Every row comes from one small tree of marks. Brackets hold a mark, then the marks that hang from it, in alphabetical order. Every link used is in the known rows. Which tree was each row made from?
Known rows
[A [L [F D N]]]: [  1   0  -7   4  11  -4  -7  13  -1  -9  -9  -1  10 -33  -7   3  -5 -11
 -19  16  -4   0  -3   6   7  10  11  10  -1  -9  -3  -4  -4 -10   0]
[Q [B Z] U]: [  3  -7  -7  -4 -17  -2   0   3  -1   4   8   0   6   7   3  -6   8  -3
   2  -3   6  16   0  11   8   8 -10  10  -7  -7  -4   1  -3  -6   3]
[Q U]: [  3  -3  -8   8  -7  -2  -4  -3   2   5   1   2   0  -8   1  -1   6 -10
  -1  -5   3   2   1   7   7   7  -1  11  -3  -1 -10   5  -7 -12   9]
[B Z]: [  8  -1 -10   5  -4  -3  -3  -3   1  -2   7   6   1  -3  19   5   5  -5
  -4   1   0  -3  10   7   8   4  -1   8  -2  -5   0  10   3 -10  10]
[B [Q U]]: [  0  -3  -8   3 -11  -2  -1  -2  10  -3  -2   3   3   1   9   3  11  -5
   2  -8  -1   4   0  11   7   4  -6  16  -5  -3  -5   6  -6  -1   4]
[N [W [L A [F D]]]]: [  2  -6   1   7  -8   1   6   4  -2  -8 -15   2   5 -29  -8 -11  16  -4
 -11  20  -9  -9   4  -6 -12   6   2   5   5   1 -12   2  -6   0 -15]
[S [N [W [L A F]]]]: [ -1  -2   0  23 -13  -8   6   1  -1  -3 -11   2  -1 -14  -2 -11  23  -2
  -9  10 -23  -7  10   5 -16   0  -7   3  12   4 -17   6 -12  -4  -5]
[S [G J] H [N [W A L]]]: [  7   2 -10  32 -21   9  -3  16  -4   0  -4  -5 -17   1 -14 -23  23 -21
 -14  -2 -27  -6  10  15 -22   3   9   9  14   3  -5  18  -6   4  22]
[W L]: [  9  -2  -6  11   0   3  -6   2  -1   6  -6   4   0 -20  13  -8   9 -12
  -4   2  -9   1   8  -2   1  12  14   6   2  -3  -9   8  -3 -13  10]
[D [F L [N W]]]: [  4   9  -8   3  13   4   1   7   4 -10  -9  -8   2 -15   2  -2   3 -14
 -14   6 -10  -8   0   4  -2  15  20   2   1   9   3  -5   9 -15  12]
[B [G [Q U]] [Z F]]: [  2   4 -11   6 -17  -8   2  -3   3  -2  16   4   6   2  13  10  18  -1
   1  -1   5  -5  10  13   6  -2 -16  21 -12   1   6   7 -10  10   0]
[Z [B G Q] [F D N]]: [  7  13  -4  -2   1 -11 -13  -4  12 -19   0   0   7 -13  15  17  14  -7
 -15  -3  -8  -6   0   9   7   7   4  26 -19  -7   1  -9   2   7   0]
[G J [Q [U [B [Z [F D]]]]]]: [  0  11 -13  11 -12   3  -3  13  -1   0   5   7   8  -9  -8   1  11  -5
   2   9  12  -5  -5  14  -1   0  15  16  -9   6   4   5  -1   3  -1]
[J [G [Q [U [B [Z [F L]]]]]]]: [ -2  13 -15   3  -4 -13   7   6   9   0   3   1   3 -13  -3   1  17  -3
   1   1   5   2  -4  20   6   0   1  15  -1  14   5   0   5  -4  -2]
[B [G J] Q [Z [F D]]]: [ 10   4 -14  -8  -2  -6   0   2   3 -16   6  11  11   1  16  22  16  -4
 -11   0  -1 -10  11   8   2  -4   3  17 -20  -8  11  12   4  16  -2]
[J [G [Q [B [Z [F D]]] U]]]: [  0   1  -8  -1 -19   7   1  11  -1   3   2   4   9 -15  -3  -1  14 -11
  -6   0   4  10  -5  15   6   4  -1   6 -11   1   5   0   0  10  -7]
[S [G Q] [H T] N]: [ -3   6  -3  39 -29   7 -16  26  14   1   3  -1  -9   2  15 -18  10 -30
  -6  -1 -29  -5  16  22  -9  -4  -4   5  12  -4   4  15  -8  -4  24]
[A [L F]]: [  0  -5  -4  10   4 -11  -2   3  -4   3  -5   3  -1 -24   5   2   8  -5
  -3   6 -11   2   7   1   6   3   2   7   6  -7  -4   5 -15 -11   0]
[A [L [F N]]]: [ -1  -1  -5   8  10 -10  -1   5  -1  -5  -5  -2   3 -26  -2   3   1  -7
 -12  12  -7   2   1   5   9   6   5  10   4  -8  -5  -2 -10 -13   7]
[U [Q [B [Z F]]]]: [  4   2  -4  -5 -11 -14 -10   3  -2   3  13   9   4  -4  10   0  17  -5
   6  -4 -14  14  10   1   7   5   5   3  -3 -12  -4  -1  -6  -7   0]
[Q B U]: [  1  -4  -2   0 -13   4  -4   3   2  10   3   1   1  -5  -2 -11   9 -12
   2  -6   0  16  -3   7   5  12  -2   6  -4  -6 -10   1 -11 -12   3]
[J [G [Q B U]]]: [ -7   0  -2   5 -15  11   6   5   4   9   4   0  -2 -18  -1 -12  16 -15
  -5   1   2  14  -6   8   7   8   2  -1   3  -1   0   4 -10   0   1]
[J [G Q]]: [ -3   5  -4  15  -3   8   2  -2   6   2   1   6  -7 -27  15   0  13 -16
 -11   5  -4  -6   3   3   8   4  11  -3   8   1   4  13  -4  -3   9]
[H [S G [N [W A]]] T]: [ -5 -10  -2  16 -20  -9   1  14  16   9   2  -6 -11   9  13 -15  24  -7
 -16  -4 -32 -14  17  17 -12  -5  -2  15  15  10 -12  14  -9  -7  23]
[F D [N [W A L]]]: [  9   1  -7  -2   0   7  -2   8   3  -4  -7  -3   3 -25  -9 -12   8  -5
 -24  17   3  -9  -6   4  -8  19  25  12   1   5 -11   0   1  -2   9]
[A [L [F D [N W]]]]: [ -1   0  -8   1   5  -6   0  14  -1 -13 -10  -2  12 -26 -15  -4   2 -10
 -23  21  -5  -6  -3   7   2  11  12  11   0  -2  -4  -2  -4  -4   1]
[B [G J [Q U]] Z]: [ -1   0 -15   8 -12   2  10   1  -2  -8  19   2   2   2   6   7  14  -1
  -5   9  16  -5   7   8   5  -1  -3  16  -7  -2  12  12  -5  10   6]
[Q [B G Z] U]: [  4  -6  -8 -13 -15  -9   4   1   3  -2  17  -1   9  13   6  -2  12   0
  -2  -3   8  16   4   8   8   8 -17  15 -12 -11   0   1  -8   1  -2]
[W A [L [F D N]]]: [  6  -2   0   5   8   2  -4   5  -1  -5 -10  -3   2 -38  -4  -3  -2  -1
 -16  11   2  -1  -5   4  -6  14  16  11   6   1 -10  -4  -4  -6  -5]
[S [G Q]]: [  0   8  -1  22 -17  15  -5   7   8  -3   3   5  -4 -13  21  -6  10 -24
  -5   5 -13  -7   9   9   4   7  -1   7   8  -1   9  16  -6  -5  12]
[B [G J] [Q U] [Z F]]: [  4  -2 -15  -4 -10 -15   9  -6   3 -11  11   5   7  14   7  20  22   4
  -1  -9   3  -1   9  11   6  -7 -12  24 -19  -4   5  10  -5  16   3]
[N [W [A [L F]]]]: [ -1  -6  -3   5  -3 -13   7   1  -1   6   0   0 -10 -22  -5  -4  19   6
  -8  11  -7  -5   3   3  -5   2   2  11  13   3  -9   7 -21   0  -1]
[B [G J] Z]: [  7   0 -13   0   2  -6   5  -5  -2 -10  16   5   1   1  14  12  10  -4
 -11   5   5  -7  14   1   6   0   2   9  -7 -10   7  15   0  -1  11]
[W [A L] N]: [  7 -11  -5  -2   6  -2  -2  11   4  20   5  -2  -9 -27   4  -5  17   2
  -6   0  -8   5  -3  -4  -2   7  16  15  11  -7 -13   7 -15  -2  10]
[U [B Q [Z F]]]: [  5   9  -7  -2  -7 -16  -2   0  15  -3   3   9   6   7  24   9  17   5
   7  -5 -10   1   7  12   4  -2  -2  19  -4  -1  -1   7  -2  -1   0]

Write each row's tree
[  3 -11   3   8   8   2   0  10  -1   4  -7   1   1 -35   9 -10   7  -2
   4  -8 -18   6   5 -10  -4   8   6   7  11  -1 -13   7  -7  -5  -4] : [W [L F] N]
[  5 -13   6   2   3   7   1  13   0   0 -13   0   6 -43  -2  -8  11  -2
  -6   8 -14   1  -1 -13 -10   6   6   7   8  -7 -16   1  -5  -1 -16] : [W [L A [F D]] N]
[  0  15  -6  11  -9  -3 -12  -1   4 -10   6  -5   5 -20  -3   7  13 -11
 -11   3   7  -6  -7  14   7   9   4  27 -18   1   0 -11  -4   7   1] : [Z [B [G [Q U]]] [F D N]]
[  4  -2 -10  -6 -11 -10   6  -1  -6   2  15   3   5   7  -4   6  20  -3
  -1  -8   4  11   5   8   4   1  -9  13 -18  -8   2   4 -10   5   2] : [Q [B [G J] [Z F]] U]
[  2  -6  -3  28 -33  -5  -1  22  12  -1  -7  -8  -6   7  -6 -30  26 -21
 -13   9 -38  -5  17  11 -20  -2  -8   8  12  -4 -14   9  -8  -1  22] : [S G [H T] [N [W [L A]]]]
[  5  -2 -12   1 -16 -12   1  -4   6  -4   2   6   7   9  13  13  16   3
   6 -12  -2   2   6  16   7  -3 -16  23 -14   0  -2   4  -2   7   2] : [B [Q U] [Z F]]
[ 12   8 -12  -9   4  -8  -7   1   5 -16   8   3  17  -7  10  17   3  -9
 -20   5   2  -9   6  12   9   7  -1  17 -20  -8   3   0   5   0   5] : [B G [Z [F D N]]]
[  6   0 -12  -5   2  -1  -3  12   4   0  -2  -4   2 -21 -14  -6   9  -6
 -28  24   4  -8  -9  10  -2  14  23  15   1  -2  -8  -1  -6  -2  12] : [F D [N [W [A L]]]]
[ -1  12  -5  34 -21  14 -12  12   8  -3   2   6  -2  -4  22  -5  10 -26
  -9  -1 -24  -8  11  21  -2   3  -2   6   9   2   6  17  -7  -6  14] : [S [G Q] N]
[ -1   4  -4  11 -11  16   3   8  -5   2  11   8  -4  -7  13  -4  14  -8
  -2  13   4   4   5   5   1   4  10  -2   1  -6  12  13   1   0   7] : [G J [Q [B Z]]]
[  8   8  -9  -3  10   6  -5   4   7 -13  -8  -2   6 -29  -8   4   2 -18
 -23  23   5  -9  -8   9   1  12  10   7  -5  -7  -2  -7  15 -20   2] : [F D [L A] N]
[  7  14  -7   8   9  -6 -12  -6  -3 -13   4  -1  -1 -24  -2  15  11 -15
 -20   1   0 -12  -1   4   5   7  19  17 -18  -6   0  -5   3  -3  10] : [Z [B [G J]] [F D N]]
[  0   0   4   6   4   1  -1  -2   4 -15  -8  -1   5 -32  -6   6  -1  -8
 -19  19   0  -7  -4   4   1   5  -2   5   2  -8  -7  -5  -2 -12  -7] : [L A [F D N]]
[ -3   7  -5  16 -15  -5  -4  -6   5  -3  13  -4  -7  -9  11   0  20  -4
   1   0   6  -1   1   6   7   5  -3  22  -5   0   1  -1 -11   4   2] : [Z [B [G [Q U]]]]
[  3   4  -5   4 -13 -21  -5 -13   9  -5   6  -1  -3   2  13  13  27   1
   5 -18  -7   3   4  10   7  -1 -13  30 -16  -2  -5  -4 -11  10  -1] : [Z [B G [Q U]] F]
[ -3   0   6  10   3  -4   5 -11   4 -11  -3  -1  -3 -26   0   5   6  -5
 -12  15  -3  -4   1   3   4   2  -9   4   7  -7  -9  -2  -8 -14   0] : [L A [F N]]
[  5   5  -2   5  13   6   1   1   4  -6  -9  -9  -3 -22   4   6   7 -10
 -12  14  -7  -4  -1   0  -1   9  12   1   3  -2   0 -10   7 -19   5] : [D [F [L A] N]]
[  2   8  -8  -1   4  -2   8  -4   9 -12  -4  -3  -1 -18 -11  -3  14 -11
 -21  23  -1 -12  -4   9  -1  10   2   7   1   1  -5  -2   9 -17  10] : [F [L A] [N W]]
[  0   0  -5  11 -14 -10  -7  -8   7  -4   0  -3  -7  -1  10   3  17   0
   5 -11  -2   5  -3  10   8   3  -4  24  -5   0  -8  -3  -2   1   4] : [Z [B [Q U]]]
[  8   3 -10   1   1   8  -4  12   2 -10 -11  -1  13 -21  -6 -13   3 -15
 -23  16  -3  -8  -3   3  -2  21  23  10  -5   2  -9   1   7  -6  11] : [F D [N [W L]]]
[ -4   6 -10   9 -15  -3   1   7   9   0  11   1   5   3   8  -6   9   3
   7   9  10   4  -2  14   6   3   0  18   3   5   1   4  -6  -4   2] : [G [Q [U [B Z]]]]
[  2  10 -11   8 -16  -2  -8  12   6   1   4   5  12  -6   2   0   9  -2
   5   7   8  -2  -4  17   2   3   6  20  -8   6   0   1  -4   1  -6] : [G [Q [U [B [Z [F D]]]]]]
[ -5   6 -12  13 -11   2   5   8   2   0  12   2   1   1  -1  -3  12   2
   4  11  14   0  -3  10   3   1  10  15   3   4   4   9  -3  -2   7] : [G J [Q [U [B Z]]]]
[  1   4  -7   8  -9 -16   0 -12   2  -6   7   0  -7  -1   4  15  29   0
   2 -15  -3   0   3   7   4  -3  -2  26 -16  -2  -2   0  -8  12   3] : [Z [B [G J] [Q U]] F]
[  7  -1 -18  -9  -9  -8   4   3   2 -15   6   6  14   7   3  20  16   0
  -7  -6   7  -5   5  13   4  -4  -5  24 -24  -5   7   7   1  19  -4] : [B [G J] [Q U] [Z [F D]]]
[ -2   6  -5   6 -18   3   1   6   2   1   9   1   7  -3   0  -1  11  -6
  -1   5   4  10  -5  19   7   7  -6  13 -11   0   3  -5  -3   1   6] : [G [Q [B [Z [F N]]] U]]
[-10  -2  -2  31 -20   4  -8  22  16   6   0   0  -4   1  27 -12  18 -18
  -9   0 -34 -11  20  16  -3  -7  -1  11  12   4   0  15  -4 -11  21] : [H [S [G Q] N] T]
[  4   9   0  14  -8 -11 -12 -12   6  -1  -4   6  -9 -11  23  11  24  -5
   6 -14 -17  -3   6   6   5   0   2  17  -7  -1  -5   0  -2  -1   4] : [Z [B Q] F]
[ -3 -13   0  11 -10  -5  -3  12  14   6  -1  -4  -3  -3  20  -9  13 -16
  -8  -3 -26  -6  19   3   4  -2  -1  14   6  -2  -4  11  -3 -17  22] : [H [S G] T]
[ -1  -7   4  11  -9  -6  13  -5  -1  -4 -10   1  -3 -23  -4 -11  22   0
  -6  16 -12  -5   8  -8 -10   3  -5   4  10   2 -14   5 -11  -3  -7] : [N [W [L A F]]]
[ -4  -8  -3  22 -14  -6  -9  17  14   6  -2  -3  -2   5  22  -9  14 -18
 -11  -9 -35  -7  21  14  -1  -5  -4  12   8   0  -8  12  -2 -18  24] : [H [S G N] T]
